Each row was made from one walk, in order. Every step used is in the known rows, and no mark comes twice. Write each row's walk.
Known rows
bimobok > tegozi > pofa > kugi > soveko > sekilof: [ -3.2  30.0  -2.8  19.4   0.4  -4.5  37.6  -8.9 -10.0 -38.2  -2.7 -31.0
  25.2   6.0 -13.8 -13.7  -4.1  26.5   4.8  17.3 -32.5   3.9]
bebof > risab > pofa > tegozi > bimobok: [-43.4 -20.1   8.1  20.3  -2.9 -19.1   6.9  -3.9  44.6 -10.0  20.3 -36.7
 -18.7  14.8   4.8  22.5  12.0   7.9  -7.4 -10.0  23.6 -22.5]
kugi > soveko > sekilof: [ -7.4  21.0  -9.7   2.3 -22.6  -6.0 -11.6 -21.7  -6.8 -20.2 -22.7  10.1
  -3.4  23.8   5.7  -5.3 -37.4  31.9   6.0  13.0 -35.5  -2.9]
soveko > sekilof: [ -0.1  -2.8   7.3  -5.0 -27.1   0.0  -3.0 -18.6  13.9 -15.2 -21.1   3.4
 -12.0   3.4 -10.6 -25.5 -28.5  29.2  -5.3   7.6 -21.6 -26.7]
kugi > soveko > sekilof > pofa > soget > bimobok > tegozi: [-12.7  37.2 -10.6  13.9   4.6   3.0 -11.4 -11.2  29.1  28.5   2.1  29.4
  17.6  -5.1  -9.2  38.4   4.1   4.7 -13.4 -10.1   3.6  25.4]
soget > pofa > kugi > soveko > sekilof: [  1.0  41.4 -18.5 -12.0   3.2 -20.6  -8.0 -11.2 -32.4 -52.0 -25.2  -8.3
  17.2  29.7  -2.8 -18.1 -23.7  17.8 -12.8  24.9 -43.3   5.9]
risab > pofa > tegozi: [-29.7   2.0  16.8  -7.5  14.4   9.0  -4.5 -20.0  45.5  -9.2   6.0 -17.5
 -29.4   9.9  24.9  10.6   2.1  22.7 -23.2 -17.3  11.1 -25.6]
kugi > soveko: [  5.8  -4.2  -3.5 -11.0  -7.1  -1.7 -13.9   2.2   0.0 -17.4 -12.0 -13.4
  -7.8  28.3  34.1  -5.2 -22.0  24.5  -4.6   2.6 -32.9   6.3]
tegozi > bimobok > sekilof > soveko: [  4.1  -6.2   7.6   2.4 -15.0  30.9  24.0  19.5  11.1  21.9  11.7 -39.7
  23.4   1.8   4.3   1.4 -16.9  37.5  -2.6  14.7 -33.3   4.6]
pofa > sekilof: [ 22.1  10.8   7.9  -7.1  -7.6 -10.6   2.3  -3.2  23.3   1.4   2.5   6.4
  -9.6  16.9  10.9 -14.7 -17.7   0.7 -11.4 -13.2 -26.0 -14.4]
bebof > sekilof > pofa: [ 41.9 -27.2   1.3 -45.1   6.7  25.8   6.4   6.2  43.1 -16.6   7.9 -28.9
 -25.4  -2.7  41.2 -22.9 -22.6   0.5   0.8 -14.1   4.7  -9.2]
soget > bimobok: [  4.3 -12.7  18.8  -8.0  -0.9   1.2  -3.1  27.5  29.4  10.6 -18.4   3.7
  -4.1  -0.6   5.5 -15.2  -2.3  12.6 -18.6  -7.4 -11.6   3.1]
pofa > tegozi > bimobok > sekilof: [ -9.0  23.1   9.1  33.0   5.5   5.2  27.2  -3.9  29.8  37.9  14.1 -10.4
   3.0  -9.3  16.9  29.4  13.1   2.6   1.9  -5.0 -19.5 -19.2]
pofa > tegozi: [ -3.2  15.7  14.8   4.2   5.7  -0.2  -1.5   0.9  45.4   8.4 -10.1 -12.2
 -19.3   1.7  24.5  -9.2   5.1   8.6 -11.0 -16.8  -5.4 -27.3]
risab > pofa > kugi: [-15.2 -23.8   5.3 -41.5   7.4   2.6 -11.3 -20.5  11.5 -47.1   8.3 -48.8
 -12.1  22.8  17.5  -5.9  -3.2  45.3 -30.5   6.5 -16.3  -8.4]
sekilof > pofa > soget > bimobok > tegozi: [  5.8  -5.3  14.0 -11.4  12.6  12.8  -5.9  21.0  54.2  39.7  15.1  -0.8
   8.0 -19.7   0.2  16.5  27.6  -6.0 -35.2 -26.2  22.0  11.7]
soget > pofa > kugi: [ 18.7  -3.2   5.9 -35.6  12.0 -11.4  -0.5  19.6  -4.8 -39.8 -11.6 -38.2
   6.9  14.3  10.2 -38.6  -0.3   8.7 -35.8   8.3 -25.6  -7.7]
tegozi > bimobok: [ 11.9 -29.0   5.9  -4.6 -24.2   5.1  14.0  18.8  17.1  11.5   7.8 -20.1
   0.4  -4.7  11.7 -13.6   4.0  13.8 -11.4  -0.6 -15.5 -11.9]
bimobok > tegozi: [  9.3 -27.8  16.9  -3.9 -12.4  11.7   8.4  16.8  30.0   8.0   8.3 -26.6
  -5.8 -13.8  13.6 -24.4   9.1  21.3  -6.5  -2.5  -5.5 -12.9]
kugi > soveko > sekilof > pofa > risab: [ -2.3   3.8 -22.1 -22.9 -22.5  -1.7  -2.4 -41.4 -29.7 -38.1 -35.1 -11.1
 -15.1  22.9 -10.9  -0.3 -51.3  37.5  -1.8  10.8 -24.2 -20.0]
kugi > soveko > sekilof > pofa > tegozi: [-14.5  51.9 -19.9  -2.6  10.9   9.7  -2.6 -47.4  25.2 -11.5 -14.0  12.2
 -21.8  15.0  10.4  24.5 -19.7  15.6   0.1 -13.0  -8.6 -14.0]
bebof > sekilof > pofa > risab: [ 36.5 -35.1  -0.3 -41.0  -4.4   8.6  10.1   5.2  13.0 -25.4 -15.2 -42.4
 -22.8  -3.2  26.9 -31.4 -34.4   8.0   1.7  -4.7   3.9 -28.6]
bebof > sekilof > pofa > tegozi > bimobok: [ 25.2   9.1  -6.8  -4.3  19.4  20.5  29.0   7.6  65.0  20.9  21.7 -18.2
 -15.6 -20.7  45.8   6.2  14.4 -20.5  10.1 -24.2  22.4 -15.6]

Write each row's walk
[ -6.9  29.7  12.1  -2.9  39.2  25.1  14.8 -15.5  48.6  30.0  -0.4   3.9
 -13.9  -5.3  11.6  38.9   7.4  -1.2 -17.5 -24.4  -3.3  -0.8] | soget > bimobok > sekilof > pofa > tegozi
[ -3.2   0.7  26.0  20.2   0.0  -6.4 -11.0  37.2  47.6  48.2   4.4   6.1
  20.0 -18.0   1.8   5.6  28.3  -4.1 -25.3 -13.9   9.0  10.3] | pofa > soget > bimobok > tegozi
[ 10.4  -8.3  -3.5 -36.5 -16.7  19.9   3.0 -31.4  20.6 -20.3 -10.6  -6.2
 -23.5   1.8 -13.4 -14.7 -30.1  26.5 -16.0  -4.5 -10.2 -26.0] | soveko > sekilof > pofa
[ 11.5 -11.1  31.6  -2.5  -6.3  -9.8  10.6  27.3  24.8  -2.4  -3.4 -27.0
  11.1   8.9  -0.1 -18.1  -7.7  -4.2 -41.1 -18.6 -12.8 -15.4] | tegozi > pofa > soget
[ 14.4 -27.1  -3.0 -23.1  -3.8  30.5  27.7 -13.0  11.8  13.2  27.3 -27.5
  -5.0  -4.4   8.7  23.7  -4.6  13.0 -14.9  -4.6 -20.1  -8.3] | tegozi > bimobok > sekilof > pofa
[  2.0  19.8 -18.0 -26.3  40.3   9.6  -2.2 -20.9  -5.2 -18.0   1.9 -22.0
  10.9  27.9  21.0  41.5  -7.9  24.7 -12.5   4.7 -44.2  39.1] | soget > bimobok > sekilof > pofa > kugi > soveko
[ 13.3  -2.4 -25.8 -50.6  18.5   5.2 -11.5 -23.1  -2.9 -46.4   0.5 -43.4
  -6.7  35.2  32.0   5.0 -11.2  30.8 -17.3   1.4 -33.5  14.9] | sekilof > pofa > kugi > soveko
[ 16.4 -22.2  14.2 -21.9 -15.8 -15.7   7.4  26.0 -24.7 -30.9 -36.3 -31.6
  -3.4   6.7  -8.4 -45.0 -26.3   6.7 -31.4   6.9 -12.1 -32.2] | soget > pofa > risab
[  5.8 -19.2   8.8   8.1 -16.3  11.4  23.9   3.1   5.4  20.5  15.6 -20.3
   6.8  -3.4  10.2  11.8  -4.9  17.0  -3.4   8.7 -34.6  -9.3] | tegozi > bimobok > sekilof
[-28.8  -1.2   9.0   7.6   4.7  10.8  15.3 -10.8  43.4  11.4  22.9 -17.0
 -14.5  -3.1  22.2  24.4  21.3  15.5 -18.0 -13.7  15.5 -23.6] | risab > pofa > tegozi > bimobok
[ -5.9  31.7  -1.9 -12.1   6.0  16.4   4.1 -41.7  45.3  -3.9 -11.6   3.7
 -28.8  -5.0  -3.5   2.9 -11.2  12.9 -11.6 -18.0   4.9 -36.2] | soveko > sekilof > pofa > tegozi
[ -4.3  -2.8  10.5 -18.8   0.7  -1.6   0.6 -25.0  24.2 -16.4  18.7  -0.8
 -18.5  25.4  11.4   5.1 -20.1  14.7 -23.5 -14.4  -7.8 -13.9] | risab > pofa > sekilof
[  0.4  17.5   7.1 -13.0  28.0  26.0  12.5 -31.9  37.7  11.4   8.1 -21.4
 -23.2   2.0  21.5  26.9  -5.1   7.6 -13.7 -20.9 -11.8 -23.2] | bimobok > sekilof > pofa > tegozi
[-26.9 -57.7  16.8 -20.2 -16.3 -14.2 -18.2  -2.9  24.6 -50.6   5.2 -47.2
 -27.1  33.5   0.7  -7.0 -23.1  29.6 -18.5  -1.1   5.7 -15.7] | bebof > risab > pofa
[ -4.2  11.3   6.6  19.7  -2.7  -0.5  16.3   8.6  41.6  28.4   4.9  -9.5
  -5.7 -12.1  20.4   3.6  24.5   0.7  -5.1 -13.0  -1.5 -23.3] | pofa > tegozi > bimobok
[  7.2 -13.3  36.0  16.3   6.3  15.6  50.8  45.2  36.4  14.5   2.2 -15.4
  12.2 -26.7 -15.5 -22.7  19.3   0.1 -18.5 -14.2   7.1   3.6] | soget > bimobok > tegozi > pofa
[  8.9  -7.9   9.9 -27.7   7.8  14.3 -12.7 -17.4  22.9  12.1  15.3 -23.4
  -1.4  13.0  14.1  29.4 -16.3   6.3 -35.7 -16.1 -21.1  -9.1] | bimobok > sekilof > pofa > soget
[ 29.2  20.1   9.9 -12.1   5.4 -13.4  13.0  13.4   6.7  -9.5  -1.9   8.6
   1.6  16.6   4.7 -26.9 -17.8 -23.7 -29.6 -14.3 -16.3 -12.8] | soget > pofa > sekilof
[ -7.8  12.2  24.7  14.2   8.2  -8.0 -18.3  17.3  25.5  38.5  -4.3  10.9
  19.0   4.2   3.6  28.2  -2.9   0.6 -28.5  -6.8 -26.4   9.4] | pofa > soget > bimobok > sekilof
[ -5.5   8.5   8.5 -24.5   1.4  20.9   1.9  -8.0  29.2 -14.2  14.8 -18.5
  -3.6  30.9   7.1  -2.5 -31.5  34.6 -24.7  -7.6  -9.1  -1.4] | risab > pofa > sekilof > soveko
[ 22.1  19.6  24.4  13.4   2.9  21.9  57.1  30.7  34.7   7.2  16.3 -32.0
  23.1  -2.2 -14.8 -31.2 -10.7   7.3 -11.4 -14.3  -6.2  -0.9] | bimobok > tegozi > pofa > sekilof > soveko
[ 16.6 -23.6   6.9 -38.6   5.2  31.2  10.3 -23.5  15.1  -7.2   9.4 -30.6
 -19.7   8.9  14.0  11.0 -22.4  21.5 -19.7  -8.3 -25.1 -12.5] | bimobok > sekilof > pofa
[ -6.1  28.5 -11.5   3.6  -3.0  15.2  26.5 -33.0  42.6  17.9   4.9   4.9
 -13.4 -17.2  -9.9  15.8   6.7   4.2  -5.0 -13.2   8.4 -32.2] | soveko > sekilof > pofa > tegozi > bimobok
[-40.4 -28.0  25.7   2.2  -1.3 -31.9 -36.5  17.3  42.7 -10.9   2.0 -14.5
  -1.6  29.0  -8.5  23.5  -5.4   5.8 -36.6 -12.4  18.5   6.3] | bebof > risab > pofa > soget > bimobok
[ -3.6  24.4  39.8  15.6  15.6  16.8  23.6  44.5  27.7  27.8  -5.4 -21.8
  45.1   5.7 -18.2   8.9 -17.9   7.9 -36.3  -8.1 -22.1  18.8] | tegozi > pofa > soget > bimobok > sekilof > soveko
